What can hang from each mark
k157: k280
k280: k157 k672
k672: k280 k456
k475: k231 k456
k372: k456 k812
k812: k372
k231: k351 k475
k456: k372 k475 k482 k672

Every row comes from one small tree of marks. The marks that hang from a mark follow it in brackets, in the order of their numbers. Every link used is in the known rows. Which tree was each row made from?
Known rows
k231(k351 k475(k456(k372 k482 k672))): [  2  -4  21   1 -10  19  22  23   5 -12 -17 -14  22  -3 -11 -21  -2  -4
 -14   2 -15  38 -20 -20  20 -44   5  59 -21   3  25  -5   2 -12   3  11
 -27   1  11 -34   2  40 -18 -10  14   0  19 -14 -18   9]
k372(k456(k672) k812): [-16  14  33  -3   3  15  21  21   3   9   5 -36  11  -4 -11 -29  -1  -4
   3  14  -1  30 -22  -3  32  -3 -27  13 -17   2  23   4  37 -33  11 -17
 -40   2   4 -29  -9 -43  -5   5 -74  -1   6 -12 -22  13]
k475(k456(k672(k280))): [  2  -6  18   4 -12  28  33  23  18 -20  -5  -3  39  -1  -9 -27 -28  -9
  -7  18 -16  63 -51   9 -14   0 -17   5 -17  18 -25  -2  15 -20  16   8
 -37  -8   2 -18 -18  11  16  -2 -24 -17   1  -3 -22   9]
k812(k372(k456(k475 k672))): [-41  17  41  16  -1  14   6  22  -8  11  -6 -31   6 -11 -13 -38 -18  -2
   4  11  -4  11 -23 -13  33  14  -1   5 -21   3  34 -19  26 -29   8 -14
 -24  -4   2 -18 -12 -36 -28  -1 -93  14   5  -6 -26   9]
k456(k475(k231)): [-15  11  26   9  12  27  15  20 -15 -28 -14 -39  -3  -4   3 -25  -9   3
  -8  -7  -6 -16  -1  -5  24  37  19  17 -17  33  19 -25  -8 -33   7 -13
 -16  -5 -21   5 -32  20 -19   8  -6 -23   6   8 -14  11]
k475(k231(k351) k456(k372 k482 k672(k280))): [  0  -5  25  14 -12  23   5  27  31 -10 -20   1   9   0  -6 -24 -13   2
 -20  11 -12  15  55  -8  -1 -11 -14  36 -16  14  -9  -1  -7 -24  12  19
 -21  -1   2 -34  -8  36 -17  -4  31  13  13 -11 -17  11]
k456(k372(k812) k475(k231) k482): [-18   8  29   2   7   2   5  26  -9  10  -7 -33 -41  -7 -17 -28  21   5
 -14 -11  18 -49  26 -23  65   5 -14   9 -20   2  36  -1  18 -32   1  -4
 -12  -8 -15  -7 -19  -1 -31  12  13  11  15  -6 -16  15]
k475(k456(k372(k812) k672(k280(k157)))): [-11  -5  11  -7 -21  11  31  25  27   6   2  -8  10   4 -24 -32  -8 -16
 -13  27 -12  40  -5  -4  11 -19 -35 -16 -16 -17 -29  -4  41 -19  11  16
 -31  -7  -1 -34  -2 -10  32   7   2  15   1  -7 -23  10]
k456(k372 k475 k482 k672(k280)): [-10 -14  33  12  -9  20  -3  26  15  -1  -3   5  17  -6 -20 -42 -16   9
 -13   5  29 -28 -19 -23  44  -4 -13 -14 -20  -4  -5  -3  18 -24  13   4
 -22  -9   5 -15 -11  18  -9   5 -45  15   5   7 -17  13]
k280(k157 k672): [-10   4  10  -4  -1  26  35  20 -12 -28   8 -39  20   6   2 -25 -11  -2
  21  10 -25  25 -27  -2   1   3  15 -10  -7  19 -18 -16   9 -27  13  -2
 -32   3 -15  -3 -24  -3  31   1 -48 -14  -3  13 -16  18]
k231(k351 k475(k456(k372(k812)))): [-12  14   9 -25   4   4  44  20 -15 -11 -15 -38   7  -6 -10  -9  18 -16
  -5   5 -32  39  -6 -21  19 -35   0  44 -20   3  34 -11  15 -18  -3   3
 -24  -2  -3 -17  -6  11  -7  -4  60 -10  19 -16 -22  11]
k475(k231(k351) k456): [ -2  15  14   3   3  27  29  22  -4 -35 -22 -39   9  -6  15 -11  -4  -5
 -14  -1 -43  38  38   5 -18  22  14  49 -14  41  22 -18 -14 -30   7  -4
 -24   4 -14  -7 -20  28 -10  -7  38 -24  12 -10 -18  11]
k812(k372(k456(k475(k231(k351)) k672))): [-51  27  42  24   5  21  -7  21  -6   6 -22 -33  -7  -5  -2 -27 -17   4
  -1  13 -20  -1  66  -8  10  24  14  34 -19  20  41 -31  -2 -35   8 -13
 -15   0  -5 -28 -17 -12 -48  -2 -47  17  11 -10 -24   9]
k475(k231(k351) k456(k372 k672)): [ -1   6  16   1  -2  30  17  24  15 -17 -20 -26   3  -5   4 -27  -9  -1
 -19  15 -23  25  44 -11  12   2 -11  51 -18  29  30 -14  -7 -30  10   5
 -23   7  -8 -43 -10  32 -10  -5  37 -13  14 -15 -20  10]
k231(k351 k475(k456)): [  1  10  13  -6   1  23  46  18 -14 -40 -22 -32  36  -6   6  -8  -4 -12
  -7  -5 -45  63 -36  -6 -12 -10  28  50 -17  25  18 -22  -6 -16   0  -1
 -28  -1  -2  -2 -14  37  -8  -9  32 -27  13  -8 -17   9]
k475(k456): [ 10   6  16  -5  -4  18  42  23  -7 -27  -5 -35  22  -8   1 -20  -4  -5
  -9  -6 -30  52 -58  -1   4  11  -2  17 -16  26  15  -2  17 -26   8  -3
 -33  -2  -6   1 -20   5   4  -4   1 -29   5  -6 -19  12]
k157(k280(k672(k456(k372 k475)))): [-21   1   4  -8   1  17   8  19 -28 -10  25 -28  -5  -2  -1 -37   3  13
  40  22  -6 -24  16 -25  42 -30  12   3 -10  -1  -3 -12   3 -24   8  10
 -13   2 -23   6 -32   6  19   8 -40 -10   0  13 -20  21]
k475(k231 k456(k372 k482 k672)): [  8  -4  23   9 -11  18  11  27  22  -6 -10 -18 -11  -5  -9 -32  -2   2
 -17   3  -3  13 -11 -10  41 -12 -23  39 -18  12  15   5   7 -22  12  12
 -25   2   1 -38  -9  25 -17   0  12   2  14 -13 -18  12]
k672(k280(k157) k456(k372 k475(k231) k482)): [-17  -5  17  16  -8  12 -12  27  -3  -9   5  -2  -5  -2 -14 -32  -3  13
  -4   1   9 -62  84 -12  37  -8   1 -13 -12  -9 -31 -19  -2 -18   9  17
  -9 -15 -20   0 -21  29 -14  16  -8  19   3   8 -12  11]
k372(k456(k475 k482 k672(k280(k157))) k812): [-28   1  42  25 -15   7   2  25  11  15   2  -2   3   2 -25 -37 -10   3
  -6   9  13   5  15   1  30  -1 -22 -20 -16 -16 -27  -1  29 -19   8   3
 -26 -13   8 -14  -7 -30 -14  11 -92  45  -1  -6 -23   9]
k672(k280 k456(k372(k812) k475(k231) k482)): [-21   4  17   1   3  -1  -9  27  -6  13   8  -6 -18  -5 -22 -25  13  14
   4   3  24 -63  73 -17  54 -14 -23  -3 -18  -9   2  -1  12 -26   6  10
 -11 -22 -20  -1 -25   8 -22  19  12  11  10  -3 -15  14]
k157(k280(k672)): [-12   4  13  -7  -1  26  33  17 -14 -30  10 -44   7   5   9 -18  -3   1
  32  12 -33  31 -30  -4  -2  -6  13   1  -8  20  -8   0   6 -27  10   3
 -31  11  -8   8 -28  -9  39   1 -54 -13  -2  10 -16  20]

Write each row's tree
[-17   4  15  -8   8  -5   0  25 -30  19  28 -23 -20  -1 -18 -31  16  16
  36  14  25 -45  16 -25  64 -39 -15   0 -16 -12  24   8  20 -24   6   7
 -18 -12 -16  -4 -29 -10  -5   9 -27   1   7   2 -22  24]
k280(k672(k456(k372(k812) k475 k482)))
[ -4  -3  -1  -8  -6  17  12  22   1 -16  16 -15  31  -5  -6 -29  -5   3
  -2  12  -8 -20  42 -16   5 -20   0 -28 -10  -9 -34 -20  22 -19  14   8
 -28 -11 -17  -4 -12   8  30  12 -21  -4  -1  12 -14  13]
k672(k280(k157) k456(k372))
[ -6  16  32  -2   2  -1  19  23  -9   6   8 -42  -4  -8 -12 -22  22  -1
   0 -11  -1  15 -12  -6  40  -9 -14   2 -14   3  28  13  35 -28   5 -10
 -36  -2   3  -2  -7 -43 -21   4 -65  14   9 -13 -19  16]
k372(k456(k482) k812)
[-22 -12  32  25 -14  25  -9  25  19  -4 -11   4  -4   2 -19 -40 -18   9
 -18   6  11 -38  42 -11  32   8  -6 -15 -17  -2 -32 -16   5 -23  13  13
 -14 -10  -4 -23 -14  30  -9  12 -26  31   4   8 -15   9]
k456(k372 k475(k231) k482 k672(k280(k157)))
[-11 -14  33  27 -15  27   5  25  19 -13  -4   3  26   2 -16 -32 -28   9
  -8   3  10  -2  -6   1  10  12  -2 -16 -15  -2 -34 -10  13 -21  12   6
 -25 -12   2  -9 -15  18   2   5 -67  19  -4  11 -16   9]
k456(k475 k482 k672(k280(k157)))
[ 11   2  17   1  -8  10  20  27   3 -12 -11 -27 -15  -7  -7 -26  13   0
 -15 -12 -12   2   2 -13  39  -6 -11  26 -18  20  18   6   8 -20   7   8
 -21   1  -5 -13 -11  18 -20   2  32   2  15 -12 -17  13]
k475(k231 k456(k372 k482))
[ -2  -3   3  -5  -6  10  11  26 -16  -8  28 -28   9   2  -7 -28   5  14
  29  10   0 -25  25 -18  36 -41   2  -8  -8  -8 -11   0  11 -19  13  10
 -25  -1 -14 -10 -16   3  21   6 -47   1   2  10 -15  23]
k280(k157 k672(k456(k372 k482)))
[-16  -3  33   3  -1   5   3  25   3  17   4 -20 -15  -4 -24 -38   6   9
 -11   0  35 -29 -16 -23  73  -8 -27   5 -23 -13  34   4  35 -31   6  -6
 -24  -8   0 -24  -9  -4 -19   7 -35  12  11  -2 -20  15]
k456(k372(k812) k475 k482 k672)
[ -3 -15  23   8 -17  24   7  26  32  -8   2  -2  20   0 -20 -39 -13   5
 -17   7   7  -8   4 -12  16 -14 -17 -28 -14 -11 -37   1  26 -23  15  11
 -31  -4   5 -26   0   7  21   7 -51  20   0   8 -13  12]
k456(k372 k482 k672(k280(k157)))
[-19  14  26  12  15  30  10  22 -13 -31 -22 -39   4  -3  13 -19  -8   8
 -14  -8 -15 -22  51  -6   2  40  28  34 -16  39  33 -32 -18 -37   5 -14
 -15  -2 -20   3 -29  32 -25  -1  16 -20  10   3 -14  11]
k456(k475(k231(k351)))
[-14  -4   7   0  -5  17   7  23  -8 -13  13  -7  23  -6 -12 -34  -8   7
  -3  11   6 -44  36 -19  25  -9   0 -30 -13 -10 -28 -29  15 -20   9   8
 -15 -16 -20   4 -20  18  13  13 -22   0  -2  15 -16  11]
k672(k280(k157) k456(k372 k475))
[  3  -6  10   8 -11  16  11  26   7 -20  17  -8  35  -1  -6 -15  -9  14
   2  -3  -6  -6  31   2  -3 -14  -1 -25  -7  -1 -38  -6  14 -15  14   7
 -32 -15 -10   6 -16  10  16   8 -47   1  -3  12 -11  13]
k672(k280(k157) k456(k482))
[-10  -1  19   9   1  13 -15  26 -10  -6   4  -3  -2  -6 -12 -28   0  15
   0  -1  19 -59  60 -18  43  -7  -3  -2 -15   1  -6  -9  -4 -23  10  12
 -10 -16 -18   2 -26  29 -26  14  -2   4   8   2 -14  13]
k672(k280 k456(k372 k475(k231) k482))
[  5   2  16  -8  -7   9  29  22  -9 -23 -18 -25  18  -9  -7 -15  12  -6
 -11 -11 -25  26 -14 -24  21 -37  15  49 -20  11  27  -4   2 -12  -3   8
 -24   2   6 -10   0  38 -22  -7  35  -1  19 -12 -16  11]
k231(k351 k475(k456(k372 k482)))
[-13  10  30  19   9  21   1  24  -7 -25 -19 -36  -3  -3   6 -20  -3  15
 -13 -21  -6 -30  58  -6  16  31  25  43 -17  32  34 -17 -17 -31   3 -10
 -16  -3 -14   5 -25  34 -42  -2   2  -3  11   1 -12  13]
k456(k475(k231(k351)) k482)
[  0   4  18 -18  -6  -7  36  23 -11   4  -6 -28  -8  -7 -26 -16  27 -15
  -5  -9 -10  30 -58 -18  50 -45 -14  26 -23 -10  16  10  31 -12  -3   8
 -28  -7   5 -13  -2   3 -14   3  32   4  18 -17 -19  12]
k231(k475(k456(k372(k812) k482)))
[ -39    7   45   27  -13    8  -12   24    4   21   -4   -1   11   -7
  -24  -31  -20    5    6    5   10    3  -13  -11   24    4   -5  -12
  -19  -11   -3   -3   24  -21    9    0  -25  -12   12  -10  -10  -34
  -34    2 -110   42    3   -5  -24   10]
k812(k372(k456(k475 k482 k672(k280))))
[-15  -3  12   2  -4   6   0  22 -27  -4  25 -23 -13  -1  -5 -34  11  21
  40   9  10 -35  24 -25  48 -39   4   5 -11 -12  -3   1   5 -20   7  15
 -13   0 -13   8 -28  11   4   5 -50   6   1   9 -18  22]
k157(k280(k672(k456(k372 k475 k482))))
[-13   3   7 -17  -3  -7  16  23 -17  14  34 -33 -21   5 -12 -19  29   9
  42  18   1 -20  35 -22  46 -61 -18   4  -8 -20   5  21  24 -24   7  15
 -27   1 -12  -5 -21 -22  23  10 -35   8   3   0 -18  26]
k157(k280(k672(k456(k372(k812) k482))))
[-14   6  20  15   8  15  -3  25 -28  -9  13 -21  -9   3   0 -28  -6  20
  37   5  13 -32  29  -3  33  -4  14  25 -11  22   2  -8 -23 -22  11   7
 -14  -8 -22   4 -44  25 -19   7 -30 -15   5   7 -15  20]
k280(k672(k456(k475(k231) k482)))
[-16   3  16  20   0  17   1  25 -26 -14  12 -22 -11   7  -2 -26  -7  19
  34   7  -2 -35  49   1  24  -5  15   6  -9  14 -16 -21 -20 -17  12  12
 -13  -7 -24   2 -39  26  -8  10 -38  -2   1  10 -15  17]
k280(k157 k672(k456(k475(k231) k482)))
[-10   5   2 -10   0  22  26  19 -19 -23  27 -38  14   1   9 -14   0   6
  46  19 -22  18   6  -4  -1 -26  12   8  -4  11 -17  -3   1 -24  12  10
 -31   4 -19   8 -34  -3  34   3 -59 -25  -4  12 -17  21]
k157(k280(k672(k456)))
[ -7  10   1 -26  10   3  20  24 -14   3  21 -41   1  -9  -8 -20  20   2
   4   7   5 -21  21 -24  41 -25 -21   2 -14 -10  33   2  34 -31   9  -7
 -30 -10 -19 -12 -14 -18  10  10  -4 -22   9   0 -18  18]
k672(k456(k372(k812)))
[  8   5  18   1  -6  13  34  21 -11 -31 -19 -25  31  -4   0  -4   3  -3
  -7 -15 -35  51 -30  -5  -1 -22  23  57 -17  22  19  -7  -5 -12   0   2
 -29  -1   7   0  -9  38 -24 -11  17 -11  15 -11 -16   9]
k231(k351 k475(k456(k482)))
[ -8   2  -1 -17   0  16  18  20 -15 -15  28 -35   4  -4   4 -25   9   7
  42  22 -12  -5  19 -23  25 -42   3   0  -7   0  -9  -4  10 -25  10  12
 -24   6 -20  -3 -27  -4  37   5 -37 -14   1   8 -16  22]
k157(k280(k672(k456(k372))))
[  1  -2  15   1   2   7  -3  26 -19  -7  13 -20   1 -12 -10 -36  10  19
   2  -8  24 -54  13 -28  62 -18  -3   8 -17  -5  29  -2  16 -22   7  -1
 -19 -10 -12   4 -19  18 -21   6 -27  -6   9   5 -16  16]
k672(k456(k372 k475 k482))
[ 10   4  15 -13  -8  -7  31  27   0   6   3 -31 -15  -8 -19 -24  26  -6
 -13  -9  -3  17 -29 -16  47 -24 -26  10 -20  -4  30  19  37 -22   2   2
 -29  -6   0 -11  -6 -13  -6   2  16   7  14 -15 -21  15]
k475(k456(k372(k812) k482))
[-20  10  13  12  11  28  -3  23 -11 -28  -9 -11  26  -1   6 -16 -18  13
   3   7  -7 -28  98  -1 -14  21  23  23 -12  25   0 -35 -24 -28  10   3
 -14 -14 -26   8 -36  38 -19   8   7 -21   5   8 -14  11]
k672(k280 k456(k475(k231(k351))))
[ -6  -5  17  17 -17  32  28  23  27 -23 -14  -5  24   6  -5 -26 -29  -9
 -10  18 -31  54   7  18 -25  14 -15   6 -13  18 -49 -19   1 -19  17  19
 -27  -6  -5 -29 -18  24  17   6  -6   1  -1  -2 -17   6]
k475(k231 k456(k672(k280(k157))))
